Each row was made from one small tree. The marks that hang from a mark follow it in brackets, in the order of their numbers. Every link used is in the known rows. Write each row's tree.
Known rows:
j_882{j_923{j_34 j_812{j_394} j_826 j_984}}: [  4.6   4.7   9.0  -3.2  34.7  -2.7 -24.4   8.4   0.6   0.8  13.2 -11.5
  14.8 -31.7  -8.3 -26.5   1.8 -29.8 -22.2  -3.1  15.7   1.1]
j_34{j_923}: [  0.1   4.9  -5.4 -20.4  23.6  24.3 -21.6  -2.8  14.5  14.3  -8.0   0.2
   1.6 -27.3 -18.8  -2.8  -9.9 -26.4 -35.3  -8.6  13.2   8.2]
j_704{j_812{j_394 j_923{j_34 j_213 j_286 j_882}}}: [ 14.6  18.8  13.0  -8.2  19.2   9.9 -14.7 -18.6   2.8   1.6  -0.6  -5.4
  16.7 -39.2   2.6  -6.4 -10.2 -27.9  14.1 -18.4   7.9  10.1]
j_394{j_812{j_923}}: [ -2.1  10.7 -15.5  -1.8  15.4  18.2 -36.0   4.7  20.5  17.3   0.2  -1.1
  12.3 -29.2  -8.5  -2.7 -28.0  -8.7   5.7 -13.7  21.7   5.1]
j_812{j_923}: [  2.2  10.4  -8.4  -0.3  15.2  21.4 -27.1   4.9  15.2  15.6   1.0   3.3
   9.0 -29.4  -9.4  -2.6 -19.1 -18.8 -11.8 -12.8  17.3   7.0]
j_882{j_923{j_826 j_984}}: [  6.0  -2.4  -4.1  -0.8  38.9   6.4 -12.8  11.2  -3.0   4.9   8.4  -8.5
  14.2 -28.3  -4.7  -9.9  -3.0 -37.6 -13.0  -7.1  16.3   6.1]
j_34{j_923{j_286}}: [ -0.5   9.6  -2.1 -21.8  28.6  24.5 -16.6  -6.3  14.2  11.6 -17.4   2.4
   4.9 -27.6 -17.2   5.1  -6.9 -31.3 -46.3  -6.2   9.8   7.3]
j_826{j_923{j_34 j_213}}: [  7.1   6.7   4.0 -13.8  26.5  23.1 -10.8 -14.3  13.5   5.1   3.3  -1.5
   6.9 -45.1  -0.3 -20.6   7.3 -37.6 -32.1 -16.3  -7.8  12.4]
j_394{j_812{j_923{j_34 j_286 j_826 j_882 j_984}}}: [ 24.4  10.6  -0.7   8.3  48.0 -22.4  -4.2  -0.8  -6.5  -7.1  12.3   3.2
  29.5 -24.8  12.7  11.7 -14.7 -42.0  21.7 -13.7   9.8   5.7]
j_394{j_812{j_923{j_34 j_213 j_826 j_882 j_984}}}: [ 30.2   3.2  -1.4   9.8  40.7 -15.4  -3.4  -6.1  -6.5  -8.9  24.3  -0.1
  30.5 -33.8  15.9   2.8  -8.7 -46.1  33.4 -17.6   5.1   7.4]
j_34{j_923{j_213 j_286 j_812 j_882 j_984}}: [ 12.3   5.1  -1.9 -13.5  33.3  20.8   0.1   3.7   9.3 -10.7  -5.8  -0.3
  12.8 -42.4   0.4   8.6   2.3 -50.4 -36.2  -3.8   6.7   9.9]
j_826{j_923{j_34 j_213 j_286 j_812 j_882 j_984}}: [ 13.2   9.9   4.8  -7.8  38.1  11.4   4.1  -0.3   7.6 -14.4   1.8  -1.2
  15.0 -52.5  13.8  -8.2   8.2 -54.6 -33.7  -9.1  -6.6  13.4]
j_984{j_923{j_286}}: [ -0.9   7.7   3.3 -10.8  21.4  28.4 -19.3   2.0   9.8  16.0 -11.1  -4.4
   8.9 -35.0  -9.8   0.9  -9.8 -30.2 -42.8  -4.5   6.7   9.7]
j_394{j_812{j_923{j_34 j_826 j_882}}}: [ 20.8  13.3  -5.9   6.9  31.9 -10.6 -17.4  -5.8  -0.7   1.7  17.9  -0.6
  20.8 -23.5  -2.1   3.7 -15.3 -26.6  21.4 -17.9   9.0   2.4]
j_882{j_923{j_213 j_286 j_812}}: [ -4.6   9.6  -5.9 -10.1  16.8  43.4 -19.7   3.9  19.5   4.4  -9.6 -12.5
   7.0 -41.0  -9.8  -7.6   6.1 -31.8 -52.6  -2.5   6.2   3.5]
j_812{j_923{j_213 j_826}}: [ 12.6  11.0  -7.5   6.5  23.4  17.5 -18.7  -3.8   6.2   5.9  12.4   4.9
  18.5 -32.3  -8.2  -0.8  -3.5 -29.9  -3.7 -18.2   4.9   3.0]
j_34{j_923{j_286 j_812 j_826 j_882 j_984}}: [ 12.3   9.2  -6.0  -7.4  45.7  -0.1  -2.4   9.9   0.4 -11.3  -0.5   4.2
  15.2 -30.7 -10.3  12.0  -1.5 -44.6 -31.5  -4.4  11.2   3.4]
j_394{j_812}: [ -5.9  10.3 -11.9 -11.0  23.1  17.9 -41.5   3.1  13.5  17.8 -11.1   1.0
   4.9 -35.2 -16.1  -5.4 -22.1  -8.4  -9.4 -11.7  28.0   4.2]
j_286{j_923{j_984}}: [  6.2  -6.7  -3.6 -10.2  29.6  13.6 -19.3   4.7  10.1  10.0  -0.3  -3.5
   7.5 -36.8  -3.3   6.3 -16.4 -33.1 -16.1  -2.9  28.5  11.3]
j_826{j_923{j_34 j_812{j_394} j_882 j_984}}: [  6.5  12.6   9.8 -10.3  30.2   0.7 -16.3   4.8   6.9  -4.2   6.6  -3.3
   8.9 -49.8   0.7 -27.5  -3.8 -31.6 -17.4  -9.4   9.8  12.0]
j_34{j_923{j_213 j_286 j_812}}: [ -1.8  10.7  -6.6 -18.7  22.9  36.8 -17.3  -2.9  23.5   2.7 -14.3   0.2
   6.5 -37.1 -17.2   2.6   2.5 -32.8 -58.5  -3.9   3.5   3.3]

Write each row's tree:
[  6.6   9.7   0.9  -1.1  48.4  -2.9 -17.3   7.6  -4.5   2.3  -6.1  11.7
  15.7 -32.7  -6.5   6.3  -5.5 -35.7 -19.8 -10.8  19.9   5.3]
j_923{j_286 j_826 j_984}
[ 14.5  24.9   6.4   2.3  27.7   3.4 -19.5  -7.2  -5.2   3.5   2.4   6.2
  19.6 -30.9  -8.9   2.6  -7.5 -24.0   6.1 -14.3  14.7   4.8]
j_812{j_394 j_923{j_286 j_826 j_882}}
[ 17.9   3.4  10.0  -3.3  38.7  -8.2  -8.7   1.9  -8.0  -0.3   5.1   4.2
   9.7 -37.5   6.5  -0.1  -9.4 -44.9  -6.5  -9.0  16.7  13.2]
j_923{j_34 j_882 j_984}
[ 25.1  15.2  -1.4   5.4  36.2  -1.4  -6.2 -17.0  -2.7  -5.6  10.5   1.5
  28.3 -30.8   8.2  10.8  -1.8 -40.9  13.5 -17.7  -2.3   3.9]
j_394{j_812{j_923{j_34 j_213 j_286 j_826 j_882}}}
[ -2.2   9.6  -7.8   0.2  21.0  20.1 -30.1  14.6   8.8   9.7   6.6  -5.6
  11.0 -34.2 -24.9  -6.5  -7.3 -21.3 -40.6  -5.2   7.3  -1.0]
j_984{j_923{j_812 j_826}}
[ 12.2  14.7   1.9 -13.7  23.3  17.9 -19.7  -9.8   3.1  -3.9   5.1  -1.3
  11.6 -40.3 -22.1  -8.5   7.6 -28.7 -20.3 -10.3   8.3   1.5]
j_34{j_923{j_213 j_812{j_394} j_826 j_882}}
[ -7.5  11.4   2.7  -8.3  23.2  10.9 -42.6  17.2  10.9   9.3  -5.5   3.2
   6.5 -45.1 -16.5 -19.0 -16.2 -12.8 -23.9  -3.9  33.8   4.6]
j_923{j_812{j_394} j_984}
[ 24.6  14.9   0.7   9.4  30.2  -7.0  -8.4  -7.0  -5.3   0.3  19.9   3.6
  18.7 -25.0  -2.4   5.0  -5.3 -36.8   4.8 -16.0   4.3   3.6]
j_812{j_923{j_34 j_826 j_882}}
[  3.8   8.1 -13.1  -2.3  14.1  25.7 -29.5  -2.7  18.6  13.1   3.4  -2.2
  16.3 -36.8  -2.6  -4.8 -18.6 -18.3   6.9 -15.5  13.6   6.1]
j_394{j_812{j_923{j_213}}}
[ -5.6  14.1  -5.1 -11.2  23.1  19.8 -25.1   4.0  21.9   5.7   1.1  -2.9
   1.7 -40.5 -13.4 -21.1  -3.1 -22.3 -48.6 -11.4   1.9   4.6]
j_826{j_923{j_34 j_812}}
[ 20.9   5.5  11.9 -10.0  42.7   7.1  11.5 -11.1  -0.8 -11.1   1.2   1.1
  16.3 -49.2  20.1  -6.8   8.4 -61.5 -19.3 -13.5  -8.4  18.8]
j_826{j_923{j_34 j_213 j_286 j_882 j_984}}
[ 16.2   6.1  -3.5   5.3  25.6   3.8  -9.7  10.8   1.7   2.5   9.4   3.8
  15.8 -34.4   7.7   4.0 -19.9 -36.6  10.9 -11.7  20.1  13.8]
j_812{j_923{j_882 j_984}}
[ 33.9   8.0   8.8   9.6  44.8 -10.6   9.3  -8.5 -11.1 -12.9  17.2   7.0
  29.7 -33.5  18.2  11.3   4.5 -61.1   6.4 -15.3  -3.1   9.1]
j_812{j_923{j_34 j_213 j_286 j_826 j_882 j_984}}
[ 21.6   9.8  17.1   3.0  41.3  -8.0 -10.1 -12.4  -4.6  -2.8  12.5   6.9
  30.3 -33.8  10.2  -7.4   1.0 -44.0   1.8 -15.1   4.2   6.8]
j_812{j_394 j_923{j_34 j_213 j_286 j_826 j_984}}
[ 20.4   4.5  -1.2   5.9  45.9  -8.9  -8.1  -6.1   2.0  -5.8  12.1   3.9
  33.0 -29.4  13.5   4.3  -6.4 -43.9  10.8 -15.3   3.3   4.3]
j_394{j_812{j_923{j_34 j_213 j_286 j_826 j_984}}}
[ -7.9  17.0  -3.1  -8.6   9.2  17.4 -41.8   1.3  15.0  18.6  -3.7  -4.7
   7.8 -32.0 -18.0 -17.8 -28.8   0.7  12.5 -17.0  29.4   6.7]
j_704{j_812{j_394 j_923}}
[ 13.3  13.7   5.8   0.3  32.4   4.3  -8.0   1.7  -3.0  -2.9   7.1  -5.7
  16.2 -33.4  -9.4   5.7   2.8 -40.9 -39.9  -4.4  -3.9   1.2]
j_984{j_923{j_34 j_286 j_812 j_826 j_882}}
[ -6.4  -0.6  -9.2  -4.5  23.3  22.1 -23.0  23.6  15.2   6.9   0.7 -12.9
   6.4 -36.2  -7.0 -14.9  -9.1 -28.8 -35.1   0.3  21.7   5.6]
j_882{j_923{j_812 j_984}}
[  7.7  10.6   1.1  -2.8  32.9  20.4 -10.9  -5.4   7.7  -3.9   4.3 -10.7
  15.0 -33.1  -7.3  -7.1  17.4 -42.4 -48.9  -6.3  -5.3  -2.3]
j_882{j_923{j_34 j_213 j_286 j_812 j_826}}
[  7.0  16.9  -4.0   1.0  34.6  -4.4 -18.5  -5.2   5.2   5.3   4.0   1.2
  17.9 -20.2 -10.6   3.0 -14.6 -23.8  -2.6 -18.7   7.5   0.0]
j_704{j_812{j_923{j_34 j_286 j_826}}}
[ 20.5  11.5   8.6   0.3  30.9  13.6  -2.6  -6.5  -3.1  -8.7   9.7  -6.7
  19.5 -41.9  -3.6   3.9  12.0 -49.6 -38.5  -7.0 -12.6   3.0]
j_984{j_923{j_34 j_213 j_286 j_812 j_826 j_882}}
[ -6.4  12.1 -10.9 -11.1  15.9  39.0 -24.9   4.6  25.5   4.3  -2.5  -3.1
   3.9 -51.5 -13.5 -20.1   1.6 -23.8 -44.4 -12.4   1.5   7.0]
j_826{j_923{j_213 j_812}}
